Each row comes from the steps of one path. Every step used is in the known rows, and no mark comes twice. Write the path behind each row, first mark first.
Known rows:
J > C > M: [ -9.2  -3.6   9.7  33.2   8.0  -5.2   2.9 -39.8 -12.7  10.0 -33.6   5.0
  35.4 -42.0 -41.8 -29.1   0.7  11.1 -24.9 -21.7 -20.0  -8.6  12.6  48.4]
C > J: [ -8.7   6.1  10.0  -9.2  33.2 -37.0   4.9 -18.2  22.8   3.8 -30.1  21.0
   7.8 -34.0 -24.3 -31.0  34.6 -15.5 -10.3 -13.5 -11.7 -17.1  20.1  29.2]
C > M: [-28.4   4.7   7.4  11.7  19.6  -7.8  12.6 -31.4   1.9  13.2 -25.5  12.4
  15.7 -49.9 -21.4 -21.2  12.1  13.3  -6.6 -18.3  -9.9 -19.6  19.6  27.3]
M > Y: [-19.4   8.9  16.3  14.9   8.7 -42.6   4.8 -29.9  17.4  24.8 -18.6   0.1
  -0.8 -31.0 -30.6 -19.4  19.7  15.2  -6.6  -8.7   7.6 -27.7  12.1  19.9]
C > M > Y: [-22.2  19.1  21.6  36.4   9.5 -10.6   7.0 -40.8   0.7   7.8  -6.6  -1.9
   2.8 -50.4 -32.0  -7.5  29.2  23.6 -16.2 -12.2  -4.5 -28.2  14.4   8.1]
G > Y > N > P > J: [  5.2   1.5   0.8  -2.2 -20.5  -3.8 -38.1 -30.5   2.8   0.5   7.6  37.9
  -2.1 -12.9 -15.1 -17.5   1.0 -78.0   8.5 -32.5  18.9  11.5   1.3 -66.2]
S > P > M: [-20.4  10.6 -29.9 -13.6  15.7 -23.4  -2.2 -13.4  14.1  -7.0 -13.3   4.4
  14.6  -9.6  -3.4 -31.0  20.8  27.3   1.1 -33.4 -28.9 -10.0  23.0  15.7]
S > P > G: [-38.1   2.2 -12.7  -1.4   5.8 -41.9 -17.4 -11.5  28.9  15.5 -42.3  -6.5
  17.0 -10.3 -35.0 -40.9  46.3   3.3   6.1  -3.9 -20.9  26.5  36.6  28.5]
J > Y: [ -8.0   2.8   0.2   3.3  -5.0 -25.0   6.1 -18.5  18.1  19.8 -17.1  17.1
  13.0 -31.8   1.8 -34.5  -3.1  -8.0  -4.6 -13.1  11.4 -19.0  15.2  36.3]
N > Y > S > P: [-24.5  -2.5 -32.3  10.1  -7.5 -21.3 -10.9   0.1   0.6 -35.8  -2.7  -6.2
  17.2   3.0  -0.9 -15.7   5.5   1.7  -2.0  -1.0 -15.5  13.4  15.6  11.2]
S > P > N > Y > J: [ -9.3  23.8 -17.7  22.2   0.1 -11.1 -28.8 -19.6  16.4 -51.3   2.5  19.4
  -8.6  -5.1  -5.3 -31.5  18.4 -46.3  -7.5 -10.0   0.6  15.6   8.0   7.8]
Y > N > P > J: [  5.0  -1.5   2.9 -13.7  -4.8 -14.3 -40.7 -28.8   1.7  15.6  -1.5  24.9
   7.7 -33.9 -25.0 -20.0  -3.5 -56.0  25.0 -36.1  -5.8   5.4   0.3 -18.6]
S > P > J > C: [-17.2   3.0 -22.3  13.9 -18.2 -38.5 -34.7 -28.4  14.8 -14.7 -33.1 -25.9
  29.7  -5.4 -40.2 -47.8   7.4 -15.0 -11.9 -14.7 -31.9   0.0  -2.6  21.6]
G > Y > J > C: [  5.1 -14.6  -3.0  25.8 -11.2 -26.2   4.2 -39.5   1.9 -21.8 -39.0  34.7
  15.8 -14.9  -4.2 -37.2  -3.5 -29.8 -41.1  -1.6  18.2   3.4 -16.3  11.1]
G > Y: [-26.8  -5.1   0.9   0.6   4.2 -27.2  12.1 -22.9  21.3  15.9 -28.8  26.0
   1.1  -8.8 -10.7 -26.3   8.3 -16.3 -12.2 -12.4  27.1 -13.5  18.0 -11.5]
N > Y: [-11.8   8.8  -2.3  21.7   1.1 -25.0   1.9 -22.0  13.8   3.8 -29.4   8.8
   8.3 -24.9 -28.3 -10.2  -4.6 -20.2   6.2  -9.7  20.0  -7.7  21.6  15.7]
P > M > Y > S: [ 12.7   7.6 -21.0   6.1  12.4 -33.8   7.9 -19.6 -11.0 -13.9   6.6   5.0
  -1.0 -25.0  13.1  -5.9  19.3  43.1  -8.2 -37.6 -30.2  -5.0 -16.7  10.7]
Y > S: [-20.5 -23.1 -14.1 -17.3  19.6 -42.2  10.8  -5.5   0.8   9.8 -23.6  13.8
  14.2 -23.4   6.1 -27.4  -1.1  18.8  -0.2 -16.1 -18.1  -3.8  -2.6  39.5]
S > P > G > Y > N: [-17.7   0.1 -23.7   2.4  -9.9 -13.2 -20.5 -24.4  17.9  16.7  -3.6  31.5
   0.2  16.2 -26.1 -27.0  43.0 -40.6  -8.8 -15.8   5.2  38.4  44.2 -27.2]
Y > J: [-13.5  -8.4  -3.4  -4.2  15.8 -37.1  10.2 -25.9  15.1  -2.1 -40.8  30.1
   7.1 -42.1   4.5 -32.8   2.4  -7.6  -4.5  -1.2   4.9 -14.1 -10.9  35.2]
M > Y > S: [-13.6  -5.5  -3.4   6.2   9.2 -44.7   6.3 -17.0  -0.4   4.4  -5.4   0.2
   2.8 -24.5  -4.2 -14.3  14.2  30.0  -9.4  -9.9 -12.9 -10.1  -7.6  22.8]
J > C > M > Y > S: [  4.0  -1.5   6.0  47.6  -0.5 -10.8   0.5 -36.8 -33.4 -15.3  -1.4  -8.8
  26.8 -37.8 -26.0 -14.7  14.3  34.9 -40.3 -16.6 -34.5  -1.1 -13.6  36.0]
G > Y > N > P: [ -4.1 -11.0  14.6  -9.8  -2.2   3.7 -16.8 -20.9   1.5  21.5   9.3  57.9
   8.0  -9.4 -14.0 -18.4   1.1 -55.0  -1.2 -25.4  30.1   6.1  28.4 -34.9]
N > Y > S > P > G: [-13.7   1.5 -34.5  23.1 -10.3 -29.9 -21.8   0.0   3.6 -29.3 -20.4 -12.3
  15.9   1.3 -16.0 -14.7  33.9  -7.4   5.0   0.0 -25.9  55.2  20.7  11.0]
P > M: [ -2.0   5.9 -15.3  -9.7  23.8 -29.6  11.7 -22.7  10.3  12.9 -25.3  19.0
   8.2 -30.8  -3.0 -22.2   5.4  20.8   5.5 -43.9 -14.1 -14.6   8.2  24.9]
Y > N > P > M: [ 19.2  -1.9  -1.7 -19.8  16.9   1.4 -16.3 -20.8 -12.5  19.0  13.5  49.9
  14.0 -32.7  -7.1 -13.7  -1.5 -17.6  19.2 -55.4 -12.3   8.0  19.3  -0.9]

Which path is each row?
[-10.8 -11.8 -40.4   6.1 -20.0 -39.5 -34.0 -17.0  -4.7 -35.0 -20.0 -26.5
  31.1   1.1 -13.4 -45.3   2.8   0.4 -14.0 -17.6 -53.3  16.0 -22.0  23.5]
Y > S > P > J > C
[ 24.1  17.8 -13.1   7.9  11.7 -14.4   0.0 -41.6  -3.8  23.1  22.5  33.3
  -9.6 -27.8 -12.5  -0.6  15.2   4.6  -1.4 -49.6  -6.0 -16.7   9.4  -1.2]
P > M > Y > N
[ -9.8 -10.2 -42.3  15.5 -33.1 -30.0 -31.0 -20.4  -3.0 -48.9 -11.8 -16.0
  21.2  22.3  -5.5 -39.3   7.5 -20.3 -31.5 -15.6 -29.9  23.2 -21.6 -23.6]
G > Y > S > P > J > C
[ -5.6 -14.7  17.2 -19.8  13.4  -8.0 -19.8 -16.4  -2.6  37.8   1.5  44.8
  17.4 -31.0 -23.1 -22.7  -5.5 -34.1  15.5 -28.1   4.3   2.6  26.8  11.6]
Y > N > P
[-35.3  11.9 -25.8  -4.8  -8.0 -39.6 -26.1 -21.0  30.1  -9.8 -25.7 -21.5
   8.2 -11.5 -20.8 -39.8  17.4 -11.5   8.5 -11.8 -22.2  -8.7   4.5  -1.8]
S > P > J
[ -7.7 -15.5   8.8   1.4  -5.6 -26.4 -19.8   1.7  -2.0  -8.9 -24.3  21.8
  13.6  -9.1  -3.6 -25.6  33.3 -23.4   0.9 -11.1  -3.3  60.6   7.6 -24.8]
N > P > G > Y > S
[ -1.1   5.5   4.7   6.7   7.8 -23.7  -2.3 -40.3   4.3  42.7  11.2  28.8
  -4.6 -25.6 -31.4  -8.5  12.6  -9.9  -3.3 -22.8   9.6 -22.2  17.1  13.2]
M > Y > N
[-36.1   5.4 -12.6   8.6 -10.0 -31.0 -14.1 -14.8  31.8   1.2 -34.1   3.7
   6.5  11.0 -26.1 -35.6  51.6 -16.7 -10.3  -1.0   3.3  33.1  36.1 -21.1]
S > P > G > Y
[  7.2  15.6 -15.3  40.6 -11.1 -10.0 -39.3 -28.7   1.6 -55.0  -5.0  12.6
  12.9  -0.1 -22.5 -38.3   9.0 -49.2 -28.3 -12.4 -10.2  27.1   0.8  29.7]
S > P > N > Y > J > C
[ 13.1  -1.0  -7.2  -0.5 -29.2 -19.7 -33.7  -4.9  -5.5 -31.2   2.8   0.2
  17.0 -32.9  24.8 -32.5  -8.1 -31.8  11.1 -19.7 -18.6  17.7 -28.0 -11.1]
N > P > J > Y > S
[ 58.0  24.0   4.8  -5.8  10.1  20.6 -24.3 -20.5 -11.7 -19.3  40.3  60.6
  10.7 -39.1  14.0 -18.6  25.1 -52.7  -7.4 -52.0 -16.6   9.7  21.0  -8.7]
C > J > Y > N > P > M
[ 22.8  -5.2   3.6  17.0 -32.4  -1.8 -47.4 -40.8 -11.4  -3.0  -0.7  31.6
  18.6  -6.4 -34.9 -26.9  -8.0 -80.1  -9.3 -36.7   7.1  21.8  -5.3 -44.7]
G > Y > N > P > J > C
[ 25.0  23.8   2.8  66.9  -2.3  15.5 -22.3 -49.1 -23.0 -52.9  -8.5  25.2
  11.6 -39.4 -26.3 -20.4   2.5 -46.4 -32.2 -25.6  -6.3  22.1 -11.0  27.7]
P > N > Y > J > C > M
[ -4.7  -7.2 -20.1  13.8   1.8 -27.2   4.8  -9.6  -6.5 -15.1 -16.8   8.3
  11.5 -19.6  -1.9  -7.4 -10.5  -5.8   3.9  -9.8  -2.0   8.9   0.7  20.1]
N > Y > S
[ 32.7  10.4  22.1  -5.9   4.2  11.1 -27.4 -16.5  -1.9  -0.7  29.0  55.3
  15.0 -37.7  -5.1 -27.1  21.0 -66.1  -8.2 -24.1  -1.5   5.3  29.8   4.4]
C > J > Y > N > P
[  9.9  15.6   8.6   3.6   9.5 -21.5  -0.2 -18.8  20.0  -7.0  -9.9  24.8
  10.0 -35.2  -1.0 -36.2  29.1 -28.9 -20.5 -11.2  -1.1 -16.8  17.9  29.2]
C > J > Y
[-27.5  -1.7 -44.1  -3.0 -22.2 -31.6 -22.7 -11.8  12.3 -45.1  -5.9  -9.4
  -0.6  15.5  15.7 -33.3  17.7 -16.6 -11.2 -10.5 -17.4  12.4 -15.1 -47.0]
G > Y > S > P > J
[ 17.2   1.9 -10.0  -5.2  10.0 -24.2   1.9  -5.5   1.9 -24.7   0.4  23.3
  11.0 -29.9  26.7 -32.1  25.5 -14.2 -23.5 -13.5 -23.5  -0.9  -1.4  30.7]
C > J > Y > S
[-22.9   5.5 -16.4  14.4  -4.8 -47.3 -21.3  -7.1   8.8  -9.8 -10.8 -23.1
   8.2  -4.1 -18.4 -24.7  57.9  25.9  -8.2   1.7 -36.5  35.0  11.1  13.0]
M > Y > S > P > G
[-31.6  -0.2 -15.2   1.6   0.5 -37.4  -7.9  -6.5   5.3 -14.7   7.6 -15.9
   7.8  -4.0  -3.3 -24.6  29.0  35.3 -14.2   0.6 -26.1  -6.7   7.6  15.6]
M > Y > S > P
[ 16.1   8.3  13.1  50.1  -3.8  10.8 -10.5 -59.0 -28.1  19.9  13.9  18.9
  19.3 -41.1 -52.0  -7.8  10.7  -4.0 -33.6 -28.1 -13.9 -11.9  13.3  25.6]
J > C > M > Y > N
[  2.2  -4.7 -10.2   5.0  -1.9 -17.2  -5.3 -34.2  11.4  38.3 -17.6  47.3
  -2.1  -3.1 -28.4 -17.5  28.8 -48.3  -3.1 -25.8  17.9  34.8  27.0 -18.5]
P > G > Y > N
[-13.5  -3.8 -46.3 -21.9  15.7 -25.4  -0.8  -0.6  -4.6 -27.2   1.9   3.7
  17.6  -3.7  25.8 -29.1  16.0  41.2  -1.1 -34.3 -49.7   6.9   3.4  19.3]
Y > S > P > M
[ 24.6  20.3 -41.0  -7.8   6.2  -7.0  -9.2   1.6  -2.7 -63.3  27.0  13.8
  12.6  -9.4  44.4 -32.3  40.5   7.1 -26.4 -29.3 -54.0  11.2   6.2  10.9]
C > J > Y > S > P > M
[ -1.5  -3.1  19.8  16.9 -11.0 -22.7 -21.0 -18.2  11.3 -22.9 -41.0  36.9
   5.0 -27.8  -3.0 -29.8  36.5 -50.3  -4.5   4.1  18.7  50.4   0.1 -31.3]
N > P > G > Y > J
[  1.7   5.9  -8.0  28.6  -1.5 -23.7   3.4 -30.3   9.2 -29.5 -34.4  25.0
   1.7 -36.7  -1.7  -9.4  -4.3 -32.1  -2.5   3.6  21.3  -1.1  -6.2  13.9]
N > Y > J
[-17.8   0.5   2.1  14.0   0.0 -38.6   0.9 -22.7  25.4  22.2 -46.6  19.1
   1.6  -8.5 -28.8 -26.9  36.1 -23.8  -4.2 -11.2  17.5  28.7  23.0 -11.0]
P > G > Y
[  7.6  21.0  22.6  11.4   8.3 -19.5 -15.5 -19.1  -0.2  -4.4   3.2   9.0
   5.9 -38.5 -14.0 -11.4  24.8  16.2   6.4 -36.6  -8.9  -7.6   9.6  -9.5]
N > P > M > Y
[ 11.3   0.0  11.0  40.6  -7.8 -39.7  -4.6 -46.1  -2.2 -12.3 -30.7   8.3
  14.4 -37.4 -24.5 -26.6   8.9  -1.0 -34.4   1.9  -2.0  -9.9 -22.1  41.7]
M > Y > J > C
[-14.1   4.4  13.8  -3.9  -5.1 -33.7 -33.0 -19.0  15.8  -2.3 -30.0  -0.5
  13.4 -36.9 -23.9 -31.5   2.6 -32.5  23.9 -20.8  -7.5  -0.1  -4.7 -11.2]
N > P > J
[ 11.3  16.1  16.3  12.9 -15.8 -17.8 -45.4 -36.8  -0.6   9.2  19.1  11.4
  -3.8 -35.6 -35.2  -8.6  12.9 -47.0  15.3 -27.5  -0.6  -1.5  -4.9 -36.7]
M > Y > N > P > J
[ 13.8  11.9  -9.2  55.0 -21.1 -17.3 -22.0 -48.0 -29.1 -38.7  -4.8 -28.8
  17.5 -39.7 -28.0 -11.6  15.7  12.9 -30.4 -22.7 -46.1   5.2 -40.2   4.5]
P > J > C > M > Y > S
[ 23.4  -7.5   5.4   8.6 -17.4 -12.1 -48.8 -37.6 -13.1  11.8  -8.6  19.0
  28.7 -27.5 -43.6 -31.2 -14.7 -59.3   6.5 -39.0 -17.3  17.0  -5.5   5.2]
Y > N > P > J > C
[-23.0  22.8 -24.2  32.6 -19.1 -12.7 -27.3 -28.9  -7.9 -53.7  16.2 -38.1
   1.4 -25.7  -6.1 -13.6  39.9  21.9 -16.6 -10.7 -49.8  -1.1 -17.8 -26.1]
C > M > Y > S > P > J
[  1.1   2.7  29.0   5.5   2.9 -10.2 -23.6 -27.0  -3.6  30.1  21.3  32.2
   4.6 -33.2 -33.4 -10.8  12.6 -24.5   6.5 -22.2  10.2  -6.6  24.6  -6.2]
M > Y > N > P
[ -8.6  19.2  14.5  42.0   3.4  -9.3   5.5 -47.2  -2.6 -25.3 -10.3  13.3
  -2.7 -64.7  -6.8  -9.4  29.1   9.4 -28.2   3.1  -1.9 -23.0 -14.0   8.5]
C > M > Y > J
[ 39.7  10.6  18.7  37.9  -6.6 -16.3 -24.2 -36.7 -20.2 -40.7  -8.2  16.7
  20.6 -44.9  -9.8 -20.8  13.7   0.9 -23.9 -23.7 -16.7   9.7 -25.0   9.4]
N > P > M > Y > J > C
[-23.7  25.2 -12.0  14.2   4.7 -14.5 -31.2 -12.0  20.7 -17.8   8.0   5.3
  -0.9   7.6 -31.1 -31.6  17.8 -34.0   2.0 -23.0  -1.0  10.8  34.7   9.1]
S > P > N > Y
[  3.7 -15.8  -1.3  16.9   3.4 -34.5   2.2 -35.6   0.2  -6.5 -48.4  22.5
  26.0 -37.1 -14.4 -40.9  -7.6  -9.8 -23.6  -5.1  -6.3  -2.7 -17.9  59.0]
Y > J > C
[-12.9  -7.4  -4.3   7.3  -0.7 -27.2  12.9 -29.3  17.4 -17.1 -32.2  41.3
  -4.3 -21.0  16.0 -28.7   8.2 -27.5 -22.7   1.3  27.7  -7.0  -9.7 -13.5]
G > Y > J
[  5.1  21.7 -25.8   2.9   3.9  -8.8 -15.7 -34.7  -0.1   4.6  36.2  17.1
  -3.6  -7.8 -11.3 -11.8  29.0  13.2  -7.1 -39.8 -21.7 -13.3  23.1  -7.8]
S > P > M > Y > N
[-30.3  -2.0 -27.5 -15.0   6.7 -19.4 -20.3  -0.2  10.0 -25.6  18.8  21.7
  -6.4  31.6  13.1 -45.6  26.5 -15.1 -19.9 -28.2 -12.5  20.9  12.2 -14.8]
G > Y > S > P > N
[ -4.4  20.4   1.5  18.1  11.8 -20.2 -16.5 -22.4  13.9   2.8  -8.0  19.9
  -6.5 -11.1 -30.6 -21.2   4.6 -41.8   7.3 -33.5  13.6   6.8  19.8  16.8]
P > N > Y
